Known rows, with every step that occurs
medob-bonogar-makef-magiv: [-4.12 -0.08 -2.44  0.22  3.24  1.43  5.87  2.70  1.78 -0.84  2.59 -1.00
 -0.29  0.38 -2.57  0.56  4.69  4.17  0.35  1.50  2.81  0.26  0.86  1.44
  0.42]
reta-makef: [ 3.04 -2.67  0.58 -4.99 -0.82  0.92  1.18 -2.66 -0.41 -1.91 -2.63 -0.83
 -0.43 -1.56 -3.41 -0.01 -1.52 -1.07 -0.30 -2.00  0.26  0.56 -5.75 -0.80
  0.96]
larikev-duve-reta: [ 2.95  0.66  1.22  4.01 -4.91 -0.04  0.12 -0.69  1.06  2.96 -4.36  1.26
 -0.88  1.19 -1.16  0.36 -2.98 -1.80 -1.89  2.53 -4.79 -2.83  2.82 -4.01
 -4.93]
bonogar-makef: [ 0.46 -4.84 -2.37 -2.14 -0.79  2.63  4.32  3.36  1.42 -1.21 -3.54  0.07
  1.21 -3.49 -3.01  0.38 -0.08 -0.59 -2.10 -0.58  2.31  0.45 -1.67 -2.44
 -0.82]
magiv-makef: [ 2.78 -4.27 -1.20 -1.86 -1.20  1.93 -0.28 -0.84 -1.76 -0.30 -1.69  0.06
  0.42  2.07 -2.64 -0.77 -1.23  1.39 -0.60 -0.63  2.77 -0.16 -0.51 -0.35
 -2.52]
magiv-duve-reta-makef: [ 6.94  1.16  1.90 -0.48  0.54  0.21 -3.95 -2.99  1.08  0.52 -3.70 -0.47
 -1.87 -0.67  0.70 -0.35 -2.76 -5.19 -1.99  1.27 -1.07  0.14 -1.13 -0.95
  1.03]
butan-reta: [ 6.21 -2.11 -0.53 -1.45 -2.59  2.73  1.71 -1.65  1.27  2.44 -5.17 -3.07
 -1.53 -0.39 -0.67 -2.51  0.75 -0.02 -3.13  2.73 -1.37  0.35 -1.92 -2.69
 -6.32]
bonogar-medob-reta-makef-magiv-duve: [-0.41 -1.18  0.63  1.00  1.22  0.28 -0.89 -2.74  2.70 -1.11  1.53 -2.44
  0.11  4.83  4.00  0.84 -1.51 -0.04  0.09  1.84  0.00  0.85  4.38  4.43
  6.08]
makef-magiv-duve: [ 3.08 -1.10  0.23  1.54 -0.16  0.75  3.56 -0.91  2.36  1.10  3.30 -3.95
 -4.51  3.05  3.04  1.83  1.41  1.81 -3.44  2.29  1.35  2.09  2.06  2.15
  5.00]
medob-bonogar: [ 0.28 -0.46 -0.46  0.26 -0.10  1.76  1.86  0.77 -3.25  2.74  0.35 -2.95
 -3.13 -3.25 -1.50 -0.62  4.29  5.99 -2.16 -1.68  0.08 -2.92 -1.66 -1.81
 -1.70]
butan-reta-duve: [ 5.04 -3.28 -1.66 -1.65 -6.44  2.17  1.63 -3.08 -0.19  2.75 -1.55 -0.89
 -0.08 -0.38  1.69  0.05  1.48 -0.41 -1.30 -1.11 -4.74  1.07 -2.08 -4.67
 -4.29]
medob-bonogar-makef: [-2.29 -1.77 -2.85 -0.89  2.13  3.03  2.52  3.62 -0.94  0.47 -1.09 -1.25
  0.13 -4.88 -2.79  0.32  3.79  3.14 -1.17 -0.57  1.67 -2.28 -0.64 -1.70
 -1.79]
magiv-duve-reta: [ 7.43  0.66  1.62  3.73 -1.62  0.62 -1.64 -0.25  0.56  3.13 -3.69 -1.16
 -3.85 -0.76  2.88 -0.85 -1.87 -2.63 -4.99  1.87 -0.90  0.15  2.47 -3.01
 -0.63]
larikev-duve-reta-medob-bonogar: [-1.92  3.86  0.95  2.27 -1.56  0.79 -3.03 -0.94 -3.18  1.61  0.26  2.63
 -2.42 -1.08 -0.14 -0.71  0.34  1.55  0.79  0.76 -3.45 -5.83  1.34 -1.11
 -3.91]
bonogar-medob: [-0.42 -5.79  1.44  1.50 -4.65  3.28  1.80  2.77  0.64 -0.46 -3.43  1.48
  1.47 -1.66 -0.86 -1.75 -1.65  0.79 -0.03 -3.12  0.21 -0.07  0.09 -0.99
  1.44]
medob-bonogar-makef-reta-duve: [-3.40 -0.09 -4.63 -1.62 -1.51 -0.27  3.23  0.90 -2.55  3.05 -0.17 -3.00
  2.24 -5.39  2.13  3.34  0.98  4.22 -0.65 -3.86 -2.47  0.45  0.22 -2.17
 -3.27]
magiv-makef-bonogar-medob: [-3.41 -2.94  0.52 -0.09 -1.30  1.20 -2.20  3.01 -3.62  0.65 -0.37  0.76
  5.90 -0.18 -0.91 -0.76 -3.00  3.84  3.82 -3.54  2.81  0.44  1.19  1.32
  1.70]
butan-reta-medob-bonogar-makef-magiv-duve: [-0.87  1.74 -1.91 -0.25  4.29  2.93 -0.85 -0.38  2.71 -0.37  3.79 -1.99
 -2.54  1.52  3.78  0.63  4.09  0.46 -0.30  5.45  1.49 -0.31  3.11  4.42
  1.53]
medob-bonogar-makef-magiv-duve-reta: [ 1.37  3.63 -0.40  4.94  3.86  0.62 -0.45  1.72  2.86  2.04  0.63 -0.91
 -2.48  0.68  2.06  0.12  2.50 -0.35 -2.27  4.51  0.70 -0.15  5.59  0.62
  0.33]
medob-reta-makef: [ 2.64 -1.61 -1.05 -3.84  0.16 -0.76  0.67 -4.31 -1.90 -0.96 -3.89 -2.66
  0.53  0.12 -1.58 -0.76 -1.92  0.04 -1.24 -0.89 -0.40 -0.57 -2.84 -1.42
 -1.56]
reta-makef-bonogar: [ 0.25  1.18  0.47 -5.31  1.33 -2.20  0.58 -1.08 -4.23  0.53  0.07 -3.24
  1.94 -3.15 -2.52  1.18 -2.10  2.82  1.58 -3.59  1.07  1.55 -6.57 -0.59
  2.37]
reta-medob-bonogar-makef-magiv-duve-larikev: [-4.65 -0.22  0.81  2.43  4.54 -1.92 -1.42  3.64  3.74 -3.57  6.84  1.69
 -2.35  1.33  1.36  1.11  5.65 -3.10  0.45  0.65  3.03  0.66  0.74  4.40
  3.55]
duve-reta-medob: [ 3.37  0.66  1.56 -0.36 -3.18  0.25 -0.73 -0.92 -1.72 -1.59 -4.00  4.84
 -1.98 -1.31 -0.68 -3.50 -3.58 -3.03 -1.40 -0.94  0.71 -0.17 -1.82 -2.63
 -2.55]

Rows
[-2.11 -2.33  2.72  3.69  1.63 -3.49 -2.77  0.45  5.29 -3.34  2.57  0.11
  0.71  5.32  2.50 -0.36  1.21 -4.90  0.92  0.50  0.35  2.02  2.73  4.27
  4.32] => bonogar-medob-reta-makef-magiv-duve-larikev
[ 0.11 -0.34 -1.02 -2.66  0.89 -1.10 -0.60  0.41 -5.44  1.95  0.95 -2.42
  2.84  0.18 -1.81  0.53 -1.93  5.20  1.24 -2.30  3.51  0.92 -1.43 -0.21
 -0.58] => magiv-makef-bonogar
[-0.04  4.48  1.55 -1.34 -0.32 -3.17 -2.21 -1.84 -2.66  2.54 -1.32 -0.98
  2.87 -0.50 -2.13  1.99 -4.53  0.01  2.67 -0.20 -3.32 -1.04 -2.12 -1.70
 -1.01] => larikev-duve-reta-makef-bonogar
[ 1.37 -1.64  2.78  1.08  2.37 -3.76 -0.48  0.17  5.56 -3.00  4.33 -0.82
 -2.57  3.98  0.15  1.28  2.65 -5.46 -0.60  0.50  1.29  3.32 -1.84  3.60
  4.36] => reta-makef-magiv-duve-larikev
[-2.32 -0.67 -2.74 -4.65 -0.43 -0.41  2.71  0.93 -1.09 -2.03 -3.92 -0.08
  1.40 -4.39  0.34 -0.06 -4.76  0.33 -1.06 -1.47  2.42  1.39 -1.83  1.18
 -2.80] => bonogar-makef-reta-medob
[ 0.31  3.34  0.90  0.94  0.13  0.62 -2.27 -0.19 -4.14  0.62 -0.87  2.76
 -3.03 -3.06 -0.49 -3.14  1.09  1.70 -0.53 -1.20 -0.09 -3.36 -1.20 -1.71
 -3.34] => duve-reta-medob-bonogar
[-4.95 -3.09  0.92  2.99 -4.11 -5.05 -1.27  2.85 -2.18  0.40  2.40  1.97
  5.37 -0.20  1.96  0.68  0.79 -0.38  2.14 -6.62 -2.77  1.99  0.24 -3.37
  0.14] => makef-bonogar-medob-reta-duve-larikev
[-3.59 -2.43 -1.36  0.68 -5.60 -1.14  0.65 -0.26 -5.43  2.70  0.88 -0.33
  5.25 -1.16  3.92  1.08 -1.85  4.60  1.80 -6.05 -3.66  0.66  2.05 -3.59
  1.76] => makef-bonogar-medob-reta-duve
[ 3.28  0.27  0.15 -3.48  1.04  0.36  2.82 -4.40  4.08 -1.75 -0.96 -1.73
 -0.60  4.85 -2.32 -1.36  0.78 -1.07  0.75  3.72 -0.23  2.65 -3.00  2.21
 -1.88] => butan-reta-makef-magiv
[-0.16  1.59  3.11  1.18  0.40 -0.15 -5.42  1.16 -1.11  1.44 -1.87  0.14
  3.67 -2.20  2.19 -0.10 -4.69 -1.42  2.60 -2.22 -0.77  0.80  0.77  0.83
  4.93] => magiv-duve-reta-makef-bonogar-medob
[-1.04 -0.51  1.81 -2.52 -0.51  1.24 -2.56  0.28 -0.76  0.54 -3.07 -1.09
  5.50 -1.77 -0.61 -1.59 -2.85  0.33  4.25 -1.80 -1.09  0.74 -2.83  0.81
  0.52] => butan-reta-makef-bonogar-medob
[ 0.93  1.48  0.13  0.87  0.85  0.46 -0.86  0.42  2.73 -2.78  0.20  4.07
 -1.67  1.37  2.49 -0.76 -2.24 -4.58 -0.85  2.97  2.37  1.55  2.93  1.63
  2.30] => bonogar-makef-magiv-duve-reta-medob
[-6.16  3.47 -1.20  2.38  1.60  0.27  1.37  1.42  2.29 -1.55  2.77  3.77
  0.46  2.59 -1.48  0.99  1.17  0.35  2.81  3.85 -0.88 -2.58  4.15  2.03
 -1.46] => larikev-duve-reta-medob-bonogar-makef-magiv
[-0.77 -3.13  0.87  3.01  2.42 -2.26  1.78  4.16  6.79 -2.63  3.46  0.08
 -1.25  2.56  0.42  1.59  3.61 -4.93 -1.79  1.72  2.60  3.54  1.11  2.41
  3.14] => bonogar-makef-magiv-duve-larikev
[ 0.03 -4.05 -0.30  1.86 -4.64 -4.35  0.80  0.11 -0.41 -0.27  1.04  1.47
  0.67  0.98  0.74  0.21  2.54 -2.56 -1.43 -4.45 -2.88  1.41 -1.06 -4.67
 -2.75] => medob-reta-duve-larikev
[ 0.61  2.55  1.49  0.71 -0.88 -1.87  1.62 -3.55  3.91 -1.21 -0.36  1.85
  0.07  5.86 -2.86  0.82 -2.51 -2.42  2.10  3.61 -3.10  0.11  0.90  1.26
 -0.69] => larikev-duve-reta-makef-magiv
[-1.64  0.41 -0.28 -1.88 -0.23  1.75 -0.05 -0.10 -4.80 -0.22  1.91  0.42
 -3.25 -3.61 -0.57 -1.34  2.72  4.63 -0.31 -2.48  1.12 -3.38 -3.12 -0.05
 -0.52] => reta-medob-bonogar
[ 0.77 -0.94  0.29 -3.17  0.50 -0.48  4.53 -2.68  2.43 -3.02  0.99 -0.48
 -0.83  3.71 -3.37  0.26 -0.03  0.39  0.99  0.22  1.39  2.79 -3.61  2.21
  2.89] => reta-makef-magiv
[-0.12  5.03  1.21  2.98  2.20  0.24 -2.40 -1.11 -1.55  0.77  3.81  0.86
 -4.86  0.81  2.95 -1.36  2.45  1.77 -0.77  1.73  0.46 -1.84  2.72  1.96
  1.09] => makef-magiv-duve-reta-medob-bonogar
[ 2.88  1.23  1.72 -0.22 -2.28 -0.36 -2.23 -3.35  1.43  0.17 -4.30  1.73
  0.47  1.16 -2.91  0.53 -3.94 -4.57  0.91  1.61 -4.76 -2.47 -0.74 -1.73
 -2.98] => larikev-duve-reta-makef
[-3.76  1.60 -2.38 -1.45  3.25  2.26  2.70  0.61  2.29 -2.17  1.96  0.73
 -0.03  1.36 -1.21 -1.37  4.23  1.82  1.76  4.01  2.00 -0.26  0.41  2.91
 -2.27] => butan-reta-medob-bonogar-makef-magiv
[-4.47  1.79 -1.39  1.05  0.41  2.00 -2.08  2.18 -0.70 -0.47 -0.53  3.76
  1.06 -2.86 -1.54  0.62  0.21 -0.82  1.65  1.83 -1.77 -5.29  2.20 -0.76
 -3.60] => larikev-duve-reta-medob-bonogar-makef
[-5.80  0.39 -2.20 -1.62  3.02  1.29  4.22  2.01  0.68 -3.00  3.79  1.84
 -0.26  0.28 -2.19 -0.12  3.41  3.03  1.87  0.81  3.35 -0.20 -0.07  2.88
  1.49] => reta-medob-bonogar-makef-magiv
[-3.12  0.64 -1.63 -0.05  3.79  2.17  0.81  0.96  1.25 -1.43  5.88 -0.94
 -2.83  0.31  3.02  2.23  3.31  1.78 -0.33  2.24  2.91 -0.44  2.68  4.48
  5.28] => reta-medob-bonogar-makef-magiv-duve
[ 3.57  4.50  1.75 -1.51  2.45 -2.57 -3.95 -1.55 -2.75  2.55 -0.84 -2.91
  0.58 -2.22  1.31  1.21 -3.34 -0.77 -0.01 -0.82 -0.23  1.29 -2.18 -0.65
  2.34] => magiv-duve-reta-makef-bonogar
[ 2.20  4.35  1.51 -2.78  1.15 -3.09 -1.48 -0.93 -3.55  1.50 -2.69 -0.79
  2.43 -2.35 -2.21 -0.51 -3.76 -0.12  1.10 -2.00 -0.05  1.52 -4.55 -2.39
 -0.39] => duve-reta-makef-bonogar
[ 5.64  2.24  1.53  4.63 -0.21 -0.55  0.72 -0.78  2.83  2.05 -0.73 -0.94
 -3.95  3.22  2.93 -0.67 -0.69 -1.57 -3.88  3.74  0.15  2.01  4.26 -0.36
  0.81] => makef-magiv-duve-reta
[-0.97  1.83 -1.14  0.83  3.05  2.74 -3.67  2.53 -1.03 -0.05  0.00  1.94
 -1.35 -4.42  1.97 -0.32  1.25 -1.43 -0.92  1.20  1.42 -2.93  2.12  0.18
 -0.11] => magiv-duve-reta-medob-bonogar-makef
[-5.16 -3.66  0.11  2.54 -2.76 -4.65 -4.27  1.81 -2.68 -0.56  3.01  3.10
  6.87  2.49  1.33  0.39  0.04 -0.69  4.14 -6.05 -1.08  1.57  1.92 -1.64
 -0.95] => magiv-makef-bonogar-medob-reta-duve-larikev
